What can hang from each mark
pama: fotin suvu
girag: fotin suvu
suvu: girag pama puvek
kupen: fotin
fotin: kupen pama
puvek: fotin suvu

Every row comes from one small tree of marks. The marks that hang from a mark follow it in brackets, in alphabetical order. Every link used is in the known rows. Which tree was each row made from?
In the rows, zero is written as 128.
Known rows
girag{suvu{pama{fotin{kupen}} puvek}}: [102 120 109  83 116 194  99 171 116  92 143  96 164 143  86 182 112  83]
suvu{pama{fotin} puvek}: [113 124 124 106 114 150 117 167 122 100 151 126 149 161 106 187 136  69]
girag{fotin suvu}: [131 100 103  94 115 143 129 137 127 129 136  99 164 124 106 116 132 120]
puvek{suvu}: [141 115 118 138 116 175 160 144 121 128 128 129 153 158 103 106 140 135]
girag{fotin}: [125 110 111 110 119 125 133 137 121 134 125 125 143 142 108 128 138 102]
suvu{girag pama puvek{fotin{kupen}}}: [ 70 110 118  70 126 193  97 188 114 103 129 110 169 161  96 207 100  23]
girag{suvu}: [128 103 118 109 113 157 143 139 130 123 141 113 169 135 124 113 132 124]
pama{suvu{girag{fotin} puvek}}: [ 96 113 112  82 115 125 111 154 100 120 108 109 186 138  84 156 110 105]
fotin{kupen pama}: [ 76 137 124 106 150 170 113 139 117 122 121 111 151 145 127 129 123 105]
pama{suvu{girag{fotin{kupen}} puvek}}: [ 81 118 106  78 122 150  96 158  86 118  89 104 182 138  65 164  93 104]
kupen{fotin{pama{suvu{girag}}}}: [ 88 109  97  81 151 125 102 166 143 125 136  87 196 135  92 137 112 124]
fotin{kupen}: [110 119 118 124 123 162 133 145 110 127 111 133 146 152 108 131 122 104]
puvek{fotin{kupen} suvu{girag pama}}: [ 91  93  91  86 138 218 114 190 133 115 129  89 169 163  86 164 107  71]
fotin{kupen pama{suvu}}: [ 78 132 112 105 157 164 112 137 118 109 114 104 177 136 113 119 111 147]
girag{fotin{kupen pama}}: [ 78 134 110  90 153 156  99 137 113 129 119  97 145 133 107 133 122  99]
suvu{girag pama}: [ 65  97 109 119 119 143 122 169 129 126 134  91 171 168 152 155 120  68]
pama{fotin suvu{girag}}: [130  95  89  69 131 112 110 166 141 126 131 110 175 141  86 147 128 136]

Write each row's tree
[105 111  95 106 132 161 107 168 129 111 136 108 141 157 101 169 124  88] | suvu{pama{fotin{kupen}}}
[ 83 129 118  77 140 140  99 170 122 113 132 101 199 138  77 162 107 102] | kupen{fotin{pama{suvu{girag puvek}}}}
[ 72 118 108  78 120 168  84 189 109 110 126 100 157 163  89 207 108  50] | suvu{girag pama{fotin{kupen}} puvek}
[109 100  88  86 129 181 103 168 136 106 148  83 162 140  98 157 117 104] | girag{suvu{pama{fotin{kupen}}}}
[ 93 118 125  98 111 138 125 157 105 114 113 124 192 150 104 152 111 110] | pama{suvu{girag puvek}}
[ 82 122 101  71 148 175  95 137 119 122 130  73 165 114 105 121 115 116] | girag{fotin{kupen pama} suvu}
[ 85 106 126  75 120 169 112 184 128 105 147 114 173 162 114 199 117  25] | suvu{girag pama puvek{fotin}}
[113 123 105 105 152 133 121 149 142 115 142 107 184 132  89 123 123 142] | kupen{fotin{pama{suvu}}}
[109 111 110  56 157 188 115 168 149 127 151  96 168 145 101 137 135  94] | puvek{fotin{pama} suvu{girag}}
[106 112 114  54 132 177 104 173 110 104 109 128 186 140  61 180  97  84] | pama{suvu{girag puvek{fotin{kupen}}}}
[ 47 140 123  62 140 163  77 156  92 126 110  91 161 139  97 171 105  62] | suvu{girag{fotin{kupen pama}} puvek}
[ 91 135 131  70 131 163 104 135 112 111 145  90 172 119 111 138 127  98] | girag{fotin{pama} suvu{puvek}}
[127  99  97  72 136 205 121 177 128 129 119 114 159 151  64 148 116  92] | puvek{fotin{kupen} suvu{girag}}
[ 97 146 140  62 151 197 101 155 115 102 135 134 152 139  90 173 119  60] | suvu{puvek{fotin{kupen pama}}}
[136 123 119  80 157 195 133 152 149 116 156 117 156 141  99 124 145 111] | puvek{fotin{pama} suvu}
[111 119 136 100 122 175 130 169 126  95 152 135 161 159 113 186 129  42] | suvu{pama puvek{fotin}}
[117 104  96  89 121 168 115 142 112 127 117  93 160 123  87 123 114 115] | girag{fotin{kupen} suvu}
